Known rows, with every step that occurs
gubip, lafo, donil: [  9  -8  36 -48 -17 -13 -18  -3  -4  36   3   1  11  27  -3   7  -2  -7
  21 -26  29 -15  -1   0   8   6   9   5 -24 -20 -14 -11   6 -36  56 -59
  37]
zimuf, gopaz, gubip, lafo, donil, zeru: [  2 -11  21  -8  -7  -6 -16  15 -18  31 -25  32  15  23  -8   5 -24 -18
  10  62   6 -28   2 -10  17 -44  17 -10 -26  13 -49   7  15 -33  18 -15
  37]
gubip, lafo, pobad: [ 23  -8   9 -23  -3  -8 -17  10  15  27  10   1  -8  13  -1   8   7 -14
  12 -26  29 -19 -29 -11   2   7   9   5 -43 -22  45   1  -4  -7  12 -50
  22]
zeru, dega, lafo, pobad, gopaz, gubip: [ 44  -9   0  10  16  13 -10  27   2  12 -25  18   7   9  -2  27  -7  10
  33   1  -9  -9 -36   1 -27 -29  10  17 -24   3  -6  18 -12 -21 -13  19
  38]
zeru, dega, lafo: [ 38 -21  26 -38   7  -1  14   0   0  28   0  -3  13  12  -5  37   2  27
  35 -32  14  31 -32 -18 -10  28   6  18  16  -8   9  -2   0 -36  42 -25
  12]
debep, zeru: [ 19 -23 -15 -39  -7 -10  12   1  -1  45  23  -1  21   0  -4  20   9   9
   8   8  13   6 -10  -7   8  16  11  14   7 -12  35 -19   5   5  39 -21
  12]
zimuf, gopaz: [  6 -11   1 -29  -2  -8  -1   5  -4  46  13  18   1  23  -4  20   5   0
  25 -26   4 -23  -2  -6  15  -9  12   4  -5 -15  -4 -15  -3 -25  29   6
   0]
donil, zeru: [ 16 -21  -9 -72  -7 -14  14  -6  -1  46  11  -3   7   6  -9  25  -1   1
  11 -16  13   9 -15 -20  20   4  12   2  17 -13  34  -1  33 -13  43 -20
  10]
pobad, gopaz: [  9 -12  -8 -57  -3  -9 -10   5  -8  39   6   9   8  23  -1  19   6   1
  25 -32  -2 -24  -4  12   3 -14  12  17 -15 -21  -1  -2   7  -7  31   7
   6]
zimuf, gopaz, gubip: [  7  -7   7   5   3  -2  -7  18 -14  38  10  29   0  24  -4  13  -1  -2
  27 -10 -14 -38  -3   9  10 -33  20   2 -14  -1 -35  -7 -12 -22  -2  19
   5]
debep, zeru, dega, lafo, zimuf, gopaz: [ 53 -23 -10  11   7   3   5  19  -5  28 -23  14  27  -5   0  34  -1  20
  31  58  18  20 -13 -35 -14  -4  -3  14  -3  10  40   4 -23  11   9  -1
  41]
donil, zeru, dega, gopaz, pobad, lafo: [ 14 -29  12 -20  11   7   4  12   3  28 -20   5  31  11  -7  40 -16 -11
  19  47   4  23 -22 -26   6 -11   7  11  -1  18 -12  12  35   1   0  -6
  31]
pobad, gopaz, gubip: [ 11  -8  -1 -20   2   0 -15  16 -18  31   3  20   8  25   0  14  -2  -1
  28 -14 -20 -37  -7  27   0 -36  25  11 -19  -7 -30   5   0  -3   2  22
   7]
lafo, zimuf, gopaz: [ 20  -7  -6 -19  -7  -8 -14  13  -7  44  -4  18  -4  16   1  14   8  -2
  34 -31   9 -33   9 -18  13 -24   3   2 -21 -20  35  -1 -15   6   9   4
  34]
gopaz, zimuf: [  9  -4  17 -21  -1  -4  -6   8  -6  51  14  12   0  21  -4  11   0   6
  17 -36  -3 -22  -3  13   7 -10   8  10  -2  -7 -17 -10  -3   6  11  -4
  15]
debep, zeru, dega, gopaz, pobad, lafo: [ 17 -31  11  14  12  13   3  22   5  28  -5   3  44   4  -2  36  -6  -1
  17  74   4  21 -20  -9  -9  -1   9  19 -10  20 -15  -3   6  18  -7  -9
  30]
debep, zeru, dega, lafo, gubip: [ 41 -24 -19  -9  12   3  13   0 -14  30 -11  -4  23 -17  -5  35   3  21
  20  25  22  33 -25 -35 -20  17   0  18   6  -1  63  11 -13  -4  15 -26
  17]
dega, lafo: [ 33 -13  15 -41   2  -6   8  -1  -4  33  -1  -6   5  17  -5  29  -3  23
  30 -86  13 -13 -30  -3  -3  30   6  15   8  -7  20   0  -4 -24  39 -29
   8]
donil, lafo: [  4 -11 -17 -36  -2 -24  11  -6   1  57  17   5   2  24   3  25  22  24
  42 -82  19   5  -4   4  19   0  10  21 -17 -26  23 -30  12 -47  58   1
   8]
donil, lafo, pobad: [ 12  -7 -33 -21  -3 -20   4   1  20  53   5   6 -10  12   2  20  23  13
  34 -87  20  -3 -14  -9  15 -10   5  16 -33 -29  55 -30   7 -42  41   0
  31]
donil, zeru, dega, gopaz: [  6 -33  -4 -52   6  -2  23  -3   0  28  -3 -15  20   4  -7  41  -2  -1
  20   9   7  41  -3 -40  11 -28   3  17  28   5  13   1  42 -21  35  -4
  12]
zeru, dega, lafo, pobad, gopaz: [ 42 -15  -7 -23  10   6  -6  15  12  19 -22   9   6   8  -1  33   1  11
  29 -14  10   6 -34 -16 -24  -7   0  19 -19  -9  24  11  -5 -24  16   2
  34]
zimuf, gopaz, gubip, lafo, rolibo: [-12  -1  53   1  12  -3 -25  18 -26  29 -10  31  -6  28  -3   3  -9 -19
  49  23   0 -43 -11  24   7 -34  18 -11 -53   1 -48  34 -17 -63 -18 -18
   5]
rolibo, lafo, donil, zeru, debep: [  0 -10 -18 -67 -15  -8  -4  -8  14  62   8   1  -5  -6 -11  14  -2 -31
  -2  38  12  15  -7 -13  24  -4  13  -1  23 -34  40   9  52  -7  51 -30
  56]
rolibo, lafo, pobad, gopaz: [  0   9 -26 -35  -5  -1 -31  21  21  45  13   8 -40  14   1  17  10 -39
  18 -33  -3 -35 -29   5  -3 -27   8   3 -18 -44  36  12   6   5   1  -9
  45]
dega, zeru: [  1 -23  16 -47 -12  -6   2  14  -7  38  27  -1   4  15  -2  24  23  -7
  21 -14   8 -17   5  -7  -8  16   6  19 -15 -40  30 -36 -16  14  24 -22
   3]
donil, zeru, dega, gopaz, zimuf: [  4 -20   3 -21   9   6  13   7  -5  37 -12  -2  17   7  -8  32 -12   1
  14  28  -5  30   5 -25   6 -50   0  16  22  18 -20   2  31   2   9  10
  20]
zimuf, gopaz, gubip, lafo: [  7  -8  30  19   3   1 -18  22 -19  26   3  30   3  31  -1  10 -10 -12
  23  28  -1 -40 -12  13   5 -31  24  -1 -42   7 -40   5 -11 -16 -14 -13
  -2]
rolibo, lafo, zimuf, gopaz, pobad: [  3  14   0  30  -4   5 -33  31  12  64  18  31 -37  20   3  11   1 -40
  41 -13 -10 -47 -24   1   8 -40  11  -8 -16 -32  12   7  -8  18 -29  13
  55]
debep, zeru, dega, lafo, donil: [ 40 -23  10 -31  -7  -4  14  -4   2  31 -13  -3  40  -3  -7  32  -5  25
  20  26  24  40 -11 -25 -13  25  -1  18  22  -1   0 -20   2 -39  70 -31
  53]
debep, zeru, dega, lafo: [ 45 -29   4 -21   7   0  23   1  -1  28   3  -5  33  -4  -6  40   1  29
  21  33  19  44 -32 -20 -16  31   6  21  20   5  26 -10   1 -11  40 -25
  15]
debep, zeru, dega: [ 26 -31  -6 -38  -2  -6  17   3   6  39  25   2  28  -4  -4  29  14  12
  14  60  16  49 -10 -16   2  13  10  16  16 -13  18 -22   8  -8  40 -17
  14]
debep, zeru, dega, gopaz, gubip, lafo: [ 10 -26  12  28  12   9   2  19 -15  10   0  -1  33   6   1  27  -4  -7
  14  88   3  21 -10  -7 -13 -40  17  21 -16  27 -24   2   3  10 -15 -24
   8]
pofu, lafo: [  8   5  15 -46  15 -28   6 -15   0  53  26  -1  -2   9 -16  18   6  10
   8 -47  16  -7 -12  -6  19   0   8  11 -19 -25  16 -28   3 -21  21  -3
  31]
gubip, lafo, zimuf, gopaz, pobad: [ 20  -2  20  34   1   1 -31  28  -1  40  -1  34  -1  28   4   2  -7 -21
  36  14  10 -46 -19   1   2 -32  12   0 -59  -1   0  10 -22  15 -26   1
  30]

Rows
[ 14   3 -15  -9   2   2 -25  22   7  39 -12  23  -6  19  -1   8   0  -6
  14 -17  -9 -45  -8  15  -5 -45   5   9 -36  -9   0   3  -9  19 -12  24
  35] : lafo, pobad, gopaz, zimuf
[ 31  -9   8 -21  -4  -8 -29  21 -12  34 -25  24   6  22   1  20   2  -5
  31  -6  18 -39  13 -17  10   4   5   2 -38 -17  33  19 -16  27  -4 -25
  43] : pobad, lafo, zimuf, gopaz
[ 18  -8 -25 -38  -2  -6 -18  13  12  35   0   9  -5  14   0  15  11  -7
  19 -38   1 -32 -16   0   2 -21   7  12 -32 -25  30  -1   0  -6  16   7
  27] : lafo, pobad, gopaz
[ -2  19 -17  -2  -1   6 -42  29  15  53   4  22 -41  18   2  10   0 -36
  15 -11 -16 -49 -20  18  -5 -51   6   4 -24 -28   4  17   0  29 -29   8
  52] : rolibo, lafo, pobad, gopaz, zimuf
[  5 -21  14 -33   6   4  11   0   0  30   8 -14  14  13  -4  36   9   3
  30 -32   4  25   0 -19   0 -20   5  22  11  -8  -4 -10  15 -27  34  -8
   7] : zeru, dega, gopaz
[ 54 -27 -15  -8   6   4  14  12  19  24  -3  -3  20 -13  -5  34   4  18
  14  27  22  35 -41 -32 -20  24   1  17   3   0  58  -6  -6  -9  24 -26
  39] : debep, zeru, dega, lafo, pobad
[ 51 -25 -12 -41   6  -1  17   5  20  25 -15  -4   8  -8 -10  37  -6  12
  17   0  24  38 -44 -48  -3  15   0   7  11  -2  60  11  19 -26  28 -23
  39] : donil, zeru, dega, lafo, pobad
[ 17 -10  18  32  14  13 -11  27   4   7 -12  -1   3  12   0  18  -1 -20
  22  16   4  -1 -22 -16 -13 -51  11  16 -39   9  -6   8  -3 -10 -26 -24
  27] : zeru, dega, gopaz, gubip, lafo, pobad
[  3   9  -5 -11  -8  -4 -31  21   2  55   7  17 -38  18   2  18   9 -33
  36 -26   2 -35  -2 -13  11 -31   7  -3  -7 -40  36  10  -6  18  -6 -13
  47] : rolibo, lafo, zimuf, gopaz
[-16  -8   7 -56   6 -32   4 -14  -6  60   2   4  -6  18   1  22  18  16
  70 -88  18   4  -3  18  20  -3   7  10 -24 -28  20   0   8 -96  54  -7
  15] : donil, lafo, rolibo
[ 33  -5  12  13   3   4 -33  29 -24  27 -27  36   8  26   0  15  -6  -7
  34  14  -3 -53  10  -1   8 -18  16  -2 -43  -3   3  22 -23  32 -36  -8
  48] : pobad, lafo, zimuf, gopaz, gubip
[ 14  17   8  30  20 -19 -14   8   3  62  12  31  -6  13 -11   5  -4  -6
  25 -12   1 -41 -13 -10  15 -46   8   2 -56 -12   6 -21 -21   3 -34  46
  60] : pofu, lafo, zimuf, gopaz, pobad
[ 10 -31 -13 -20   6   2  20   1   1  29   9 -15  32  -3  -4  38  10   9
  16  33  10  37   0 -23  -4 -17   5  26  17   6   9 -18  13  -5  30  -8
   9] : debep, zeru, dega, gopaz
[ 20  -2 -19  -6   3   4 -22  23   1  28  -4  22  -5  14   0   9   3  -9
  21 -20 -14 -47 -16  16  -5 -45  19   8 -38 -12   7   5  -7   1 -15  20
  30] : lafo, pobad, gopaz, gubip
[ 42 -31  10 -56   5  -3  26  -5   0  28  -9  -4  21   4 -10  43 -10  19
  24   8  19  49 -36 -35   2  22   6  11  31   2  25   9  25 -30  45 -23
  15] : donil, zeru, dega, lafo
[  3  -9   9  11   1   1  -5  16   6  54  20  32   1  25  -4  12  -3  -7
  29 -15  -9 -35 -21   7   7 -19  15   0 -19  -5 -31 -18  -7 -26   7  31
   9] : zimuf, gopaz, pobad
[  6  10  22 -56   4 -30  -3 -21   0  58  12  -1   7  10 -19   9   0   6
   8 -52  21 -11   9 -10  22  -8   4   7 -19 -30  -9 -38   6 -48  50  -9
  66] : pofu, lafo, donil
[ 39   1   8  35   7   1 -13  27  -1  42 -19  27   1  21   0  17 -14   6
  48 -49  -4 -46 -34  -7  -7 -15   4   3 -24   5  15   8 -28  -1 -14  19
  40] : dega, lafo, zimuf, gopaz, pobad
[ 37  -5 -17 -26   6  -1 -11  18   6  25 -25   4  -2  14  -2  26  -4   9
  25 -66   1 -36 -35  -2 -17  -3   2  14 -27  -7  39  13  -9 -12  14  -2
  30] : dega, lafo, pobad, gopaz
[  5 -34   0 -37  -5   1   7  12  -3  40  23   4  15  -2  -2  21  26  -8
   5  41  11  -4   5   2 -11  21   9  28 -22 -34  59 -25  -9  29  17 -11
  -1] : dega, zeru, debep
[  4 -11  46 -78   5 -15 -17  -3 -16  39 -13   4   4  16  -7  22   2  -2
  47 -30  20 -19  -7  11  12  37   6   0 -26 -24  14  33   2 -50  23 -55
  23] : pobad, lafo, rolibo
[ 28 -17   8 -68 -12 -14  10  -9  -4  39 -26  -5  22   9 -11  28 -20  15
  19 -48  21   1 -19 -24  10  18   1   4  23  -4  17  -1  26 -45  72 -35
  49] : dega, lafo, donil, zeru
[  3 -12  21  -1  10  11   2  11  -5  34  -2   1   9  17  -2  28  -1   7
  26 -10 -11  13   9  -7  -5 -43  -1  21   7   8 -37  -6   7  -2   4  11
  16] : zeru, dega, gopaz, zimuf
[ 23  -1   1  17   0  -2 -19  26 -20  35  -7  31  -4  17   2   8   1  -6
  38 -15 -11 -46   9  -3   8 -46  15   1 -26  -9   5   6 -21   9 -23  17
  34] : lafo, zimuf, gopaz, gubip
[ 11  -9  20  -9   4   1 -26  20 -23  20  -1  23   9  32   2   8  -9 -11
  23  19  -4 -42 -17  30  -6 -36  24  10 -48   2 -38  18  -4   3 -13  -9
   1] : pobad, gopaz, gubip, lafo
[ 23  -1   3  20  -1  -2 -19  23   1  51   5  31  -1  19   1   7   0 -12
  40 -21  -4 -42 -10  -2   9 -34  10   1 -31 -11   8  -6 -17   8 -15  29
  38] : lafo, zimuf, gopaz, pobad
[ 10  20  -9  -2  22 -15 -22   8   6  49  -6  22 -10  11 -11   4  -5  -2
  -4 -11  -4 -43 -10   9   1 -57   0  12 -61  -8  -2 -13 -13  13 -33  41
  57] : pofu, lafo, pobad, gopaz, zimuf
[ 19  -6   9  -8   8   1 -23   9 -12  47  -2  18   5  13  -4  11  -1 -10
  21 -22  13 -35 -23   0   0  13  11   3 -40 -16  30  19 -10   9 -24 -23
  28] : gopaz, pobad, lafo, gubip
[ 13   1 -23  36   3 -13 -11  21 -17  49 -12  37  -3  25   7  13  12  12
  56 -45  -2 -33  16   2  17 -60  16  12 -45  -7   9 -12 -17 -18  -4  40
  36] : donil, lafo, zimuf, gopaz, gubip
[  6  -5   0 -25   3  -2 -19  15 -12  44  -3  23   4  28   1  11  -3   3
  21 -10 -15 -37   3  28  -1 -36   9  12 -21  -4 -34  -1  -3  15   5  22
  13] : pobad, gopaz, zimuf
[ -4 -10  53 -60   3 -13 -17  -2 -13  35   3   0  -6  20  -3   8   1 -13
  47 -25  26 -15 -18  15   8   9   8  -3 -36 -22   9  30  -1 -59  23 -57
   6] : gubip, lafo, rolibo
[ 27  -2   9   4   3  -1 -39  31 -27  15 -19  25   5  27   9   4  -6 -17
  34  12   0 -52  -5  18  -7 -50  21   8 -62  -5   0  30 -17  36 -33 -10
  29] : pobad, gopaz, gubip, lafo, zimuf
[ 21 -21  11 -86 -19 -18  -9  -2  -7  39 -19   6  27  14 -11  23 -13  -2
   6   8  27  -2   5 -24  26  26   6  -1   1 -12  10   6  33 -19  60 -51
  58] : pobad, lafo, donil, zeru
[ -1 -11   6 -73 -18  -6  -5  -3  14  54  12   0  -9   3 -11  29  -1 -28
  16  37  15  43  -7 -32  18 -11   7  -5  40 -38  -1  -1  47 -40  59 -35
  66] : rolibo, lafo, donil, zeru, dega
[ 46 -22  -6 -21   5  -2   7  11  -5  30 -33  16  14   4  -6  39 -12  11
  35  32  18  23 -18 -50  -1 -15  -2   5   7   7  43  21   6  -7  16   0
  39] : donil, zeru, dega, lafo, zimuf, gopaz
[ 32 -15  32 -45  -5  -3   5  -7   2  30 -12  -2  22  13  -9  31  -4  22
  36 -36  17  25 -11 -20  -6  20  -2  13  16 -13 -17 -13   4 -64  69 -30
  52] : zeru, dega, lafo, donil
[  8 -27  -3  18  11  10  16  16  10  37  13  -2  35  -2  -2  31   2   1
  20  44  -6  29 -20 -13  -8 -28  10  22   6  16 -15 -21  10   0   9  18
  19] : debep, zeru, dega, gopaz, pobad
[ 15  -8  21   6   4   2 -21  22   1  46  -2  35  13  30  -2  19  -8  -8
  24  15   0 -41 -21  11   6   7  13   0 -34  -2 -32   2 -11  -6  -7   4
  20] : zimuf, gopaz, pobad, lafo
[ 23 -30  -1 -70  -5  -8  19  -6   5  39  15   1  15   2 -10  32   5   2
  18  33  16  51 -14 -35  17   4  12   8  23 -13  21  -2  35 -23  45 -12
  13] : donil, zeru, dega
[ 35   4  -9   7  10   6 -19  25   3  28 -32  19  -4  18   1  16 -14  10
  20 -43  -9 -49 -31  15 -21 -26  -3  13 -31   8   3  15 -18  11 -11  17
  38] : dega, lafo, pobad, gopaz, zimuf
[ 10   0 -23  40   3 -14 -10  17   6  63  -3  38  -1  27   9  13  10   7
  57 -48   3 -31  -4   0  12 -48  10  11 -46 -10  13 -22 -13 -24   2  49
  42] : donil, lafo, zimuf, gopaz, pobad
[ 20 -26  27 -68 -13  -9  -2  -7   0  32  -5   5  27  12  -8  21  -8 -10
  13  66  35  44  -5 -33  14  -2   6   2  -3 -10 -11  -3  35 -44  62 -50
  43] : gubip, lafo, donil, zeru, dega
[ -7   9 -12 -35  -4  -3 -23   2  -4  60  25  -2 -41   3  -2  18  13 -33
  23 -54   8 -21 -16 -11   7  -8   9   0   1 -51  60  18   6   4  -1 -38
  23] : rolibo, lafo, gubip
